Each row was made from one path, in order. Every step used is in the known rows, and no mark comes twice. Write each row's path.
Known rows
keze/gasa/mepa: [ 1.26 -1.45 -1.16 -1.04  2.43 -3.91 -2.77  2.40  1.88 -1.22  1.68  1.71
 -2.18  2.58  0.24 -0.86  0.02 -3.43 -0.30  0.22 -1.62]
nibu/keze/gasa/mepa: [ 2.61 -1.91  1.11 -2.17  2.69 -2.78 -1.90 -1.68  3.35  0.11  2.73  2.16
 -2.81  1.73  0.45 -0.51  1.50 -1.50  0.26 -1.36 -4.66]
gasa/keze: [ 0.38 -0.95 -0.65  0.03  1.52  4.11 -1.34 -1.09  3.87  0.83  0.24 -2.90
 -1.48  0.80  0.57 -1.82 -1.93  0.13 -0.09 -0.50 -0.68]
dutus/gasa: [-0.51 -1.55 -0.55 -0.76 -0.66  0.00  1.18  0.60  2.94 -1.38  0.35  2.54
  1.12 -0.93 -0.77 -0.77 -0.25  0.48  0.36  0.97 -2.52]
kuze/mepa/gasa: [-0.62 -1.87  4.71 -1.30 -0.56  1.82 -1.36 -0.32  0.45  0.89 -1.60  0.91
  2.89  1.51  0.32  0.84  3.27  0.92 -1.84  1.78 -0.23]
keze/kuze/mepa/nibu: [ 0.96 -2.09  3.96  0.29  0.60  0.22 -3.07 -2.33  0.03  0.02  1.70 -1.38
  1.77 -0.92 -0.48 -1.34  3.17 -1.32 -0.78  1.46  3.03]
gasa/dutus/nibu/keze: [ 2.70  0.17  0.33 -0.69  2.37  0.06  1.96 -5.14  4.42  1.68 -0.73  0.06
  0.44 -0.18 -1.19 -2.06 -4.07 -0.61  1.56  2.03 -1.93]
nibu/keze/gasa/dutus: [ 2.63 -1.53  4.58 -2.32  3.25 -2.32 -0.62 -2.90  5.60  1.85  1.56  2.88
 -1.42  1.58  0.49 -1.43  0.53 -0.28  0.23 -0.87 -3.49]
nibu/keze/kuze: [ 1.69 -1.51  2.94 -1.91  2.28 -0.43 -1.19 -4.20  3.34  2.29  3.12  0.07
 -0.85 -1.47 -0.12 -0.78  2.63  0.37  0.15 -2.07 -1.66]
nibu/keze/kuze/mepa: [ 1.21 -1.62  5.35 -3.00  2.37 -0.51 -2.41 -4.92  2.60  1.17  2.62 -0.29
  0.04 -0.02 -0.86  0.25  3.18  0.07 -0.06 -1.14 -0.82]
keze/kuze/mepa: [-0.54 -0.97  4.18 -2.04  2.16 -0.94 -3.62 -1.50  0.67  0.17  1.69 -1.25
  1.34  0.47 -1.30  0.02  2.15 -1.41 -0.74  0.52  3.13]
dutus/nibu: [ 1.19  0.61 -3.51 -0.21 -0.64  0.19  2.75 -2.42  0.95 -0.58  0.83 -2.09
 -0.15 -1.37 -0.82 -0.09 -2.40  0.32  0.66  2.64 -0.73]
kuze/keze/gasa: [ 0.41 -1.75  2.85 -2.23  2.48 -1.80 -1.37 -1.58  5.66  0.80  4.45  1.46
  0.04  1.01 -0.59  2.75  1.26 -0.73 -1.01  1.01 -2.58]
keze/gasa/mepa/nibu/dutus: [ 3.11 -3.42 -0.31  1.89  1.41 -3.85 -2.68  0.91  1.39 -1.20  1.79  1.94
 -1.01  0.81  0.76 -3.39  1.17 -4.27  0.74  0.49 -0.85]
gasa/keze/kuze/mepa/nibu/dutus: [ 1.70 -3.54  3.40  0.96  2.43  3.03 -3.98 -3.86  4.10  1.05  1.64 -3.75
  0.76 -0.35 -0.03 -4.20  0.59 -1.89  0.61  0.28  2.55]
nibu/dutus: [ 1.20 -1.64  1.94  1.51  0.78 -2.34 -0.64 -1.64  0.30  0.14  0.02  0.83
  1.50 -0.83 -0.62 -2.51 -0.07 -1.84  2.28 -0.99  1.92]
nibu/keze: [ 1.59 -0.84  2.06 -1.58  0.70  0.30  0.26 -3.77  1.94  0.92  1.38  0.74
 -1.01 -0.41  0.32  0.22  1.48  1.22  0.52 -1.57 -3.45]
dutus/gasa/keze/kuze/mepa/nibu: [ 0.60 -3.76  1.35 -0.25  0.89  3.59 -1.54 -1.90  5.99 -0.54  1.78 -0.72
  1.14 -1.04 -0.35 -3.25  0.40 -0.17 -0.09  1.67 -1.24]
gasa/dutus/nibu: [ 1.60  0.67 -1.01  0.18  1.93 -0.10  1.71 -2.76  3.16  1.06 -1.47 -0.25
  1.14  0.05 -1.27 -2.12 -5.00 -1.57  1.33  3.05  0.23]
mepa/gasa: [ 0.01 -2.09  1.14  0.76 -0.64  2.66  0.84  1.06  2.15  3.39 -1.09  2.06
  2.09 -0.67  1.72 -0.96  2.84  1.36 -1.82  0.24 -1.68]
kuze/keze/gasa/mepa/nibu/dutus: [ 2.72 -3.76  1.12  0.43  2.64 -2.79 -2.76 -2.30  4.65  0.02  4.30  1.68
  0.40  0.18 -0.54 -0.10  1.16 -3.79  0.84  1.22 -2.44]

Which path is each row?
[ 1.88 -0.43  1.03 -1.01  2.82 -3.05  0.43 -0.47  5.04  0.47  0.78  1.49
 -0.51  1.65 -0.50 -1.98 -2.94 -1.68 -0.04  2.39 -0.52] -> keze/gasa/dutus/nibu
[ 1.43 -2.95  4.95  0.95  1.05 -1.00 -3.41 -3.07  0.26  0.15  1.71 -1.06
  2.57 -1.37 -0.83 -2.52  3.11 -2.26  0.28  0.90  3.78] -> keze/kuze/mepa/nibu/dutus
[ 0.10 -1.83 -3.59 -0.61  0.70 -0.90 -0.69  1.55  2.12 -2.16  0.14  2.57
  0.37  0.11 -1.19 -1.26 -1.25 -2.39  1.12  1.05 -3.21] -> dutus/gasa/mepa
[ 2.55 -2.02 -3.91  3.02 -0.19  0.32 -1.71  0.12 -1.74 -1.02 -0.33 -0.25
 -0.50 -0.47  0.48 -2.39 -0.12 -3.36  0.68  1.25 -1.09] -> gasa/mepa/nibu
[ 2.13 -1.51  3.50 -2.38  1.53 -2.17 -0.42 -2.29  4.08  0.82  3.00  2.23
 -2.11  0.87  0.79 -0.08  2.53  0.90 -0.43 -1.48 -3.98] -> nibu/keze/gasa
[ 2.47 -2.54  5.72 -0.92 -0.93 -0.12 -1.65 -3.53  0.57 -1.25  1.20  0.51
  0.20  0.97  0.67 -0.02  3.86  0.57 -0.67  1.74 -1.79] -> kuze/mepa/nibu/keze/gasa
[ 0.76 -2.82  1.59  0.92  0.35 -2.31  0.28 -1.10  2.80 -0.94  0.30  2.95
  2.31 -1.54 -1.18 -3.10 -0.23 -1.41  2.60 -0.26 -0.14] -> nibu/dutus/gasa
[ 1.27 -3.73  4.71  0.47  0.73 -1.06 -2.77 -2.80  1.72 -0.47  1.95  0.26
  3.09 -1.87 -1.21 -2.82  3.00 -2.09  0.57  1.30  2.57] -> keze/kuze/mepa/nibu/dutus/gasa
[ 2.45 -0.30  2.89 -1.94  3.60 -0.47 -0.02 -6.00  4.75  1.46  0.10 -0.70
  1.34  0.18 -1.94 -1.85 -2.90 -1.50  1.29  2.41 -0.14] -> gasa/dutus/nibu/keze/kuze/mepa
[ 3.11 -4.57  0.57  4.04 -1.26  2.05  0.42 -2.69  3.01 -0.37  0.53  0.48
  1.77 -2.93  0.79 -5.65  0.59 -0.82  1.88  1.02 -0.71] -> mepa/nibu/dutus/gasa/keze
[ 2.13 -1.92  1.48  0.31  1.21  2.81  2.54 -3.00  5.64  4.76 -1.64  2.07
  2.36 -0.87  0.76 -2.51 -0.23  0.66 -0.48  2.05 -3.21] -> mepa/gasa/dutus/nibu/keze
[ 1.46 -3.09 -3.67  1.57 -0.66  0.31 -0.18  0.80  1.52 -2.29  0.13  2.21
  0.69 -1.21 -0.34 -2.58 -0.24 -2.28  0.98  1.82 -3.42] -> dutus/gasa/mepa/nibu
[ 2.66 -0.68 -1.12 -1.75  1.16 -0.22  1.80 -5.88  3.85  1.03  3.34 -2.10
 -0.77 -2.54 -0.85 -0.78 -0.41  0.61  0.84  0.98 -1.97] -> dutus/nibu/keze/kuze
[ 2.56 -0.31  0.91 -0.84  3.38 -0.45  1.04 -5.40  5.42  2.43  0.56 -0.35
  0.64 -0.98 -1.40 -2.62 -3.28 -1.33  1.45  1.65 -0.79] -> gasa/dutus/nibu/keze/kuze
[ 0.15 -3.46  1.19  0.40  1.77  5.47 -1.36 -0.43  6.24  5.18  0.61 -0.80
  1.20 -0.99  1.79 -3.25  2.24  0.74 -2.12 -0.55 -0.82] -> mepa/gasa/keze/kuze
[ 3.02 -0.70 -0.63 -2.28  0.66 -1.67  2.31 -4.36  4.28 -0.19  3.20 -0.34
 -1.96 -0.70 -0.13 -0.16 -0.49  1.02  0.53  1.53 -3.82] -> dutus/nibu/keze/gasa
[ 1.16 -2.73  6.06 -2.58  1.96  0.83 -2.09 -4.44  3.72  2.77  2.08  0.66
  1.06 -0.44  0.13 -0.24  4.77  0.82 -1.04 -1.00 -1.65] -> nibu/keze/kuze/mepa/gasa
[ 3.65 -2.32  1.30  2.08 -1.72  1.95  1.06 -4.15  0.47  0.81  1.13  0.32
 -0.31 -2.51  1.53 -2.06  2.80  1.28  0.19  0.18 -3.02] -> mepa/nibu/keze
[ 3.37 -0.95 -2.51 -2.14  1.44 -2.20  1.24 -3.78  3.81 -0.61  2.96 -0.36
 -2.33 -0.07 -0.43 -0.39 -1.09 -0.83  0.91  1.54 -4.41] -> dutus/nibu/keze/gasa/mepa
[ 3.04 -5.08  1.27  3.85 -0.26  1.66 -0.59 -3.00  4.00  0.43  1.71  0.22
  1.98 -3.58  0.44 -6.20  1.16 -1.64  1.71  0.62  0.36] -> mepa/nibu/dutus/gasa/keze/kuze
[ 0.40 -1.83  4.01 -1.29  2.57  0.73 -1.81 -2.54  3.87  2.77  0.39 -0.41
  3.26 -0.12 -1.03 -1.51  1.19 -1.33 -1.03  2.49  2.13] -> keze/kuze/mepa/gasa/dutus/nibu
[ 3.27 -3.01 -2.81  3.98  0.35 -1.14 -2.13 -0.87 -1.41 -1.11 -0.28  0.12
  0.44 -0.98  0.12 -4.07 -0.10 -4.56  2.31  0.64  0.11] -> gasa/mepa/nibu/dutus
[-0.22 -2.76 -0.36 -1.06  1.93  2.71 -1.01 -0.64  7.03  0.42  2.15 -0.23
  0.16 -1.14 -0.58 -2.89 -0.84 -0.19  0.07  0.12 -1.62] -> dutus/gasa/keze/kuze
[ 2.31 -0.67  0.88 -2.83  1.21 -0.31  0.71 -6.37  3.22  0.12  2.98 -2.49
 -0.18 -1.53 -1.39  0.20  0.24  0.47  0.63  1.71 -1.33] -> dutus/nibu/keze/kuze/mepa
[ 1.29 -3.32 -0.98  1.11  1.33 -2.93 -1.19 -0.31  2.13 -1.78  0.06  2.72
  1.71 -0.72 -1.55 -3.51 -1.03 -3.68  3.22 -0.19 -0.90] -> nibu/dutus/gasa/mepa
[ 2.56 -2.56 -1.38  1.17  0.99 -2.65 -2.32  1.85  1.14 -1.12  1.87  1.66
 -1.78  1.19  0.90 -2.15  1.07 -3.33 -0.43  1.02 -1.68] -> keze/gasa/mepa/nibu
